Known rows, with every step that occurs
livabu -> menum -> fodi -> zuno -> rabel: 11 -6 3 5 -9 -10 18 -43 -40 -29 56 -18 -20 26 0 3 -5 -9 20 -25 -4 -16 -14 3 -7 12 23 20 -12 6
fodi -> rabel -> ditek -> zuno -> dufo: 2 11 -22 -4 6 4 5 -10 -1 -19 44 -7 -35 12 -23 4 25 -9 13 9 -3 -21 80 -12 9 29 -44 -17 -11 9
ditek -> menum -> dufo -> fodi: -5 -30 -13 30 -20 25 -7 -32 -11 -31 42 3 7 32 -13 -11 16 0 -4 -37 -9 18 5 -6 -10 7 -37 -7 6 -7
livabu -> menum: 3 -25 -18 26 -13 -10 25 -36 -32 -5 36 -19 -11 24 -6 -1 3 4 14 -14 -18 -7 -34 6 0 5 0 7 -20 -17
menum -> zuno: 5 -10 -9 8 1 -18 -1 -33 -35 -10 31 -13 6 3 -7 2 -16 12 -19 -15 29 -3 -14 -21 14 -17 11 -6 13 16
fodi -> zuno: 3 0 -9 -18 3 -7 -13 -7 -36 -2 39 3 -15 1 -39 1 -2 3 11 -1 23 -7 12 -7 18 11 -4 16 -23 6
dufo -> fodi -> livabu -> rabel -> ditek -> zuno: 14 -23 -39 4 7 3 4 -7 -1 -39 65 -36 -17 41 -14 3 46 -17 15 -6 2 -13 20 0 -13 37 -40 -28 -4 -33
zuno -> rabel -> ditek -> menum: -6 -17 -16 4 8 -7 -1 3 3 -24 37 -5 -32 16 -2 -22 14 0 -7 -13 -4 -33 57 -5 -25 15 -32 -12 1 -6
fodi -> rabel -> dufo: -16 13 -21 1 14 14 15 -9 -1 -9 29 -5 -20 9 -21 36 32 7 7 7 -7 -28 78 -1 7 16 -33 -17 -30 22
ditek -> fodi: -2 -25 -34 2 -7 14 -3 -26 12 -26 49 9 -17 27 -16 -9 19 -9 -1 -2 9 -13 6 -20 -14 2 -32 -25 28 -21
fodi -> livabu: -19 0 -21 -1 21 2 0 -12 -4 -7 4 -27 -25 2 -23 28 20 8 13 8 -21 -11 40 -13 8 0 -13 -1 12 -15
livabu -> zuno -> dufo -> fodi -> rabel -> ditek: -14 -20 -34 -2 4 12 21 -35 -5 -9 47 -29 -23 3 -25 -20 23 -8 10 -3 1 -16 19 8 15 -6 -16 9 -26 7
livabu -> rabel -> dufo: -13 -13 -38 -15 16 -5 9 -19 -9 -9 36 -31 -9 15 1 16 23 6 13 5 -10 -30 13 10 -3 13 -27 -21 -25 13
zuno -> dufo -> fodi -> rabel -> ditek: -4 -19 -29 -9 -1 10 9 -8 11 -32 26 -33 -33 0 -29 -10 30 -14 4 -11 -1 -14 41 8 -7 2 -36 1 -9 3
ditek -> dufo -> fodi -> livabu -> rabel: 6 -31 -49 -2 10 26 -3 -18 28 -19 36 -28 -8 31 -34 6 25 15 10 11 -17 3 3 -2 9 42 -41 -17 11 -13
livabu -> dufo: -16 -22 -35 -15 0 -1 13 -43 -23 2 8 -39 -28 1 -16 5 -6 13 -4 7 -22 -14 -11 11 28 -8 -17 -12 -22 4
menum -> dufo -> fodi -> zuno: -3 -7 -5 -15 -10 7 0 -13 -16 -23 45 -14 -6 -3 -12 -6 16 18 -11 -19 26 14 6 -5 0 10 -22 10 -8 16
ditek -> zuno -> rabel -> dufo: 15 -22 -31 11 2 -2 -10 -20 6 -16 46 2 -25 16 -33 -25 16 21 -2 -1 4 -26 53 -10 15 33 -33 -6 10 -9
fodi -> rabel: -2 6 -23 9 11 7 28 -18 -11 -16 45 4 -24 10 -19 22 23 -5 8 -4 2 -16 54 -15 7 22 -18 -12 -15 7
fodi -> zuno -> rabel: 4 -3 -13 -20 12 -16 -1 1 -27 -9 49 1 -32 -4 -36 -9 3 6 2 -7 27 -21 34 -10 2 22 0 17 -21 9
dufo -> fodi -> zuno -> rabel: 22 -26 -23 -1 -2 -1 7 3 -15 -34 74 -6 -18 24 -31 -15 27 -10 -3 -24 36 -14 13 2 -14 31 -18 -1 -22 -16
livabu -> rabel -> ditek -> menum -> zuno -> dufo: -5 -15 -31 -11 7 -14 -1 -25 -20 -22 46 -36 -12 24 8 -5 9 -18 13 -6 -9 -19 4 -1 -15 10 -29 -26 -10 9
zuno -> dufo -> fodi -> livabu: -10 -28 -32 -7 4 10 2 -14 13 -28 8 -44 -32 -6 -37 -5 28 -6 6 -10 -11 -7 24 6 -3 -9 -25 11 7 -9
zuno -> dufo -> fodi -> livabu -> menum -> rabel: -9 -24 -26 -5 3 11 10 -25 7 -36 20 -45 -31 2 -28 -7 23 -14 12 -19 -20 -6 13 11 -10 -6 -15 19 6 -3
menum -> zuno -> rabel -> dufo -> fodi -> livabu: -3 -9 -15 3 16 -19 2 -15 -13 -21 34 -32 -12 5 -8 9 10 18 -26 -14 23 -25 32 -13 -8 -3 1 -16 5 19
zuno -> rabel -> ditek -> dufo -> fodi: 2 -20 -26 -11 12 -1 0 10 24 -22 38 -15 -33 12 -8 -24 18 14 -12 2 2 -31 50 -1 -18 30 -38 -12 5 -1
rabel -> dufo -> fodi -> livabu -> ditek: -19 -11 -23 -3 4 17 -9 -1 0 -17 16 -31 -3 22 -26 22 40 19 2 9 -17 -25 50 20 -1 -2 -49 -24 -27 -6
zuno -> dufo -> fodi -> rabel -> ditek -> menum: -4 -24 -29 2 -5 16 5 -13 10 -36 30 -28 -30 11 -33 -11 30 -20 6 -17 -8 -10 41 8 -11 3 -41 -2 -8 -1
dufo -> fodi -> zuno -> rabel -> ditek -> menum: 19 -25 -19 3 -7 3 -5 7 -15 -37 76 -5 -16 35 -29 -18 29 -17 1 -25 28 -14 22 4 -21 33 -32 -9 -24 -18
zuno -> rabel -> ditek -> dufo -> fodi -> livabu: -4 -14 -27 -13 19 -1 -1 12 27 -22 32 -24 -38 11 -11 -14 24 14 -8 6 -6 -31 61 -3 -19 31 -38 -14 7 -4
ditek -> dufo: -1 -25 -35 -3 4 24 -12 -24 22 1 10 -3 -3 12 -34 -5 -3 31 1 16 -17 4 3 -6 28 21 -32 0 17 4

Rows
-11 11 -1 -18 11 20 -7 -44 -14 -38 20 -20 -8 17 -8 20 0 4 17 2 -27 -12 39 -10 14 -4 -5 -3 31 8 | menum -> fodi -> livabu -> ditek -> dufo
-23 1 -13 5 8 -5 15 -28 -16 -6 9 -45 -27 3 -9 29 19 18 16 0 -34 0 14 -8 1 2 -4 7 -1 -7 | fodi -> livabu -> menum -> dufo
-6 -5 -2 25 -7 32 -10 -43 -13 -43 43 12 1 45 -11 19 12 -21 15 -29 -21 -10 49 -5 -4 8 -23 -11 8 10 | ditek -> menum -> fodi -> rabel -> dufo
-9 12 5 -12 13 14 -7 -36 -9 -41 21 -19 -15 12 3 28 6 -9 16 -12 -11 -16 40 -12 5 -6 9 8 37 9 | menum -> fodi -> livabu
-15 -15 -22 6 2 15 -5 -3 5 -15 17 -36 -7 26 -20 27 41 14 6 2 -18 -24 35 22 -7 5 -40 -14 -28 -6 | rabel -> dufo -> fodi -> livabu -> menum
-7 -18 -15 6 -16 6 7 -32 -49 -27 55 2 1 25 -30 -25 7 13 -2 -18 -16 2 18 -3 -3 2 -39 -20 -25 -10 | livabu -> ditek -> menum -> dufo -> fodi -> zuno -> rabel
9 -6 -14 -4 -5 -3 -28 -4 -6 -12 34 -4 -14 21 -11 -23 7 3 7 13 2 -17 39 -5 13 18 -50 -14 7 -11 | rabel -> ditek -> zuno
-11 -17 -27 -2 18 1 9 8 18 -24 31 -25 -33 8 -15 3 38 17 -11 -7 -1 -41 68 7 -22 16 -28 -11 -10 -1 | zuno -> rabel -> dufo -> fodi -> livabu
-3 -9 -32 -21 14 -15 8 -11 -16 -15 48 -30 -15 19 16 0 16 -10 16 5 -2 -27 7 1 -11 19 -30 -25 -16 2 | livabu -> rabel -> ditek
-5 -29 -15 29 -11 4 -15 -44 -25 -22 24 -8 3 23 -27 -9 -9 -7 -5 -32 -7 7 -1 -14 3 -17 -12 -3 14 4 | ditek -> menum -> zuno -> dufo
25 -27 -34 16 1 -7 -1 -26 -1 -21 58 8 -28 17 -31 -35 10 12 -2 -8 10 -17 36 -19 15 37 -23 -3 20 -19 | ditek -> zuno -> rabel
-1 -25 -33 -3 -1 13 16 -16 9 -32 29 -29 -31 -2 -35 -8 29 -13 3 -17 0 -10 32 6 -3 2 -28 6 -6 2 | zuno -> dufo -> fodi -> rabel
5 0 -2 -19 4 18 -19 -22 4 -46 54 1 -11 21 2 -32 3 -20 8 -17 -1 -10 36 5 -6 15 -29 12 27 16 | menum -> rabel -> ditek -> zuno -> dufo -> fodi
2 -19 -25 -5 8 -17 5 -34 -20 -27 32 -50 -12 0 -17 2 4 -3 -10 -18 18 -5 -7 -12 0 -14 4 -6 11 16 | menum -> zuno -> dufo -> fodi -> livabu -> rabel
-28 -2 -31 -9 31 4 6 -19 9 2 21 -37 -35 2 -23 10 23 17 13 20 -25 -23 53 -11 13 11 -13 -1 2 -3 | fodi -> livabu -> zuno -> rabel -> ditek -> dufo
-15 -14 -22 -6 17 -4 6 1 12 -12 20 -13 -30 -3 -11 -4 21 25 -13 -3 -2 -42 63 3 -12 7 -21 -4 -9 11 | zuno -> rabel -> dufo
-26 2 -34 -16 31 -3 4 -13 -1 -9 14 -48 -25 8 -12 41 33 7 22 16 -29 -26 44 -2 -1 11 -21 -18 -8 -2 | fodi -> livabu -> rabel -> dufo
-5 -9 -16 -11 15 -15 5 9 5 -18 32 -12 -37 0 3 -20 14 8 -11 -3 6 -39 57 -5 -20 13 -24 -7 1 0 | zuno -> rabel -> ditek
-4 -16 -7 7 -11 1 -27 -10 -13 -26 29 -19 -3 30 -6 -14 6 -14 -3 -14 -2 -9 23 0 -13 -7 -43 -19 1 0 | rabel -> ditek -> menum -> zuno -> dufo -> fodi
1 -28 -38 -19 -2 -3 16 -28 -25 -17 44 -42 -34 14 -28 -3 10 1 -5 -6 2 -17 -7 18 12 16 -20 -15 -40 -2 | livabu -> dufo -> fodi -> zuno -> rabel
14 -12 -24 10 -3 13 17 2 -2 -38 68 -10 -14 35 -11 4 43 -20 3 -13 18 -16 40 3 -16 32 -44 -27 -22 -14 | dufo -> fodi -> rabel -> ditek
-19 8 2 -17 14 25 -11 -25 2 -27 27 5 2 9 4 3 2 3 3 -13 -11 -19 39 12 -2 -5 -14 16 11 36 | menum -> rabel -> dufo
-20 0 -21 -17 7 7 -18 -5 11 -15 34 -19 -27 23 -2 -1 25 -9 10 22 -7 -26 45 -10 -13 0 -46 -28 11 -12 | rabel -> ditek -> fodi -> livabu -> zuno
6 -13 -13 7 11 -27 11 -26 -26 -17 41 -16 -12 -2 -3 -8 -10 15 -27 -21 32 -18 8 -24 -1 -7 16 -6 15 18 | menum -> zuno -> rabel
3 -31 -17 37 -8 4 -9 -29 -18 -31 49 -3 5 40 -18 -6 8 -3 -14 -36 4 -8 16 -9 -14 3 -19 -20 3 -1 | ditek -> menum -> zuno -> rabel -> dufo -> fodi
-21 -13 -26 1 8 21 -7 -6 8 -11 21 -32 -5 20 -23 22 43 15 5 7 -11 -25 45 20 3 0 -38 -14 -26 -1 | rabel -> dufo -> fodi -> livabu -> zuno
21 -24 -20 0 -9 6 -2 -2 -22 -29 67 -5 -5 27 -34 -8 24 -12 3 -19 34 -4 -2 4 -3 24 -22 -2 -24 -18 | dufo -> fodi -> zuno
-5 -5 -18 -13 0 5 0 -16 0 -30 45 -37 -14 7 2 -1 32 15 -2 -8 4 7 25 -8 -6 23 -38 -11 7 4 | menum -> dufo -> fodi -> livabu -> rabel -> ditek -> zuno
5 20 4 -15 4 16 -4 -35 -5 -49 45 -8 -24 16 2 10 8 -22 16 -10 0 -22 68 -10 6 13 -14 -1 21 27 | menum -> fodi -> rabel -> ditek -> zuno -> dufo
19 -29 -32 12 -8 9 -6 -41 2 -35 50 -21 -25 23 -41 -29 17 -8 17 -14 -12 1 15 -2 14 26 -26 12 21 -17 | ditek -> zuno -> dufo -> fodi -> livabu -> menum -> rabel
-5 -23 -27 0 12 1 10 5 15 -24 37 -16 -27 9 -12 -7 33 17 -15 -12 7 -40 57 9 -21 15 -28 -9 -13 2 | zuno -> rabel -> dufo -> fodi
-2 -36 -31 -4 -5 10 4 -17 9 -28 17 -31 -24 -4 -33 -20 20 -6 0 -17 0 -6 9 10 -2 -10 -25 13 3 -5 | zuno -> dufo -> fodi
-5 4 9 -7 -8 10 -35 -10 -19 -29 34 0 -5 34 0 -4 1 -19 14 -9 -7 -15 41 0 -8 4 -36 -9 2 5 | rabel -> ditek -> menum -> fodi -> zuno
-7 -19 -32 -8 -4 13 3 -34 -23 -2 22 -2 5 15 -39 -17 -6 34 2 21 -31 -1 5 -2 29 2 -41 -21 -8 -7 | livabu -> ditek -> dufo
-20 -15 -23 7 -1 23 -13 -5 -2 -20 19 -26 1 33 -30 21 41 13 4 2 -25 -21 50 20 -5 0 -54 -27 -27 -10 | rabel -> dufo -> fodi -> livabu -> ditek -> menum
-2 -35 -41 -6 -8 6 18 -37 -18 -16 31 -43 -23 19 -17 0 10 1 -6 -5 -9 -11 -20 19 16 4 -27 -22 -28 -10 | livabu -> dufo -> fodi
8 -21 -11 29 -13 -24 22 -47 -47 -6 41 -27 -1 23 -1 3 -11 7 0 -20 0 -3 -49 -4 3 -6 18 1 -13 -1 | livabu -> menum -> zuno
1 9 11 -32 2 9 -18 -35 -24 -39 31 -11 -18 -2 -17 4 -11 -14 16 -18 12 -12 25 -4 12 -7 13 30 15 31 | menum -> fodi -> zuno -> dufo
6 0 -4 10 -8 7 19 -45 -20 -29 48 -21 -15 37 8 15 3 -9 23 -10 -24 -14 3 4 -2 21 -2 1 -7 11 | livabu -> menum -> fodi -> rabel -> ditek -> dufo
-19 2 -35 -22 30 -3 -2 -9 5 -10 19 -48 -29 13 -9 29 26 4 24 24 -31 -19 39 -8 -1 23 -30 -21 3 -5 | fodi -> livabu -> rabel -> ditek -> dufo
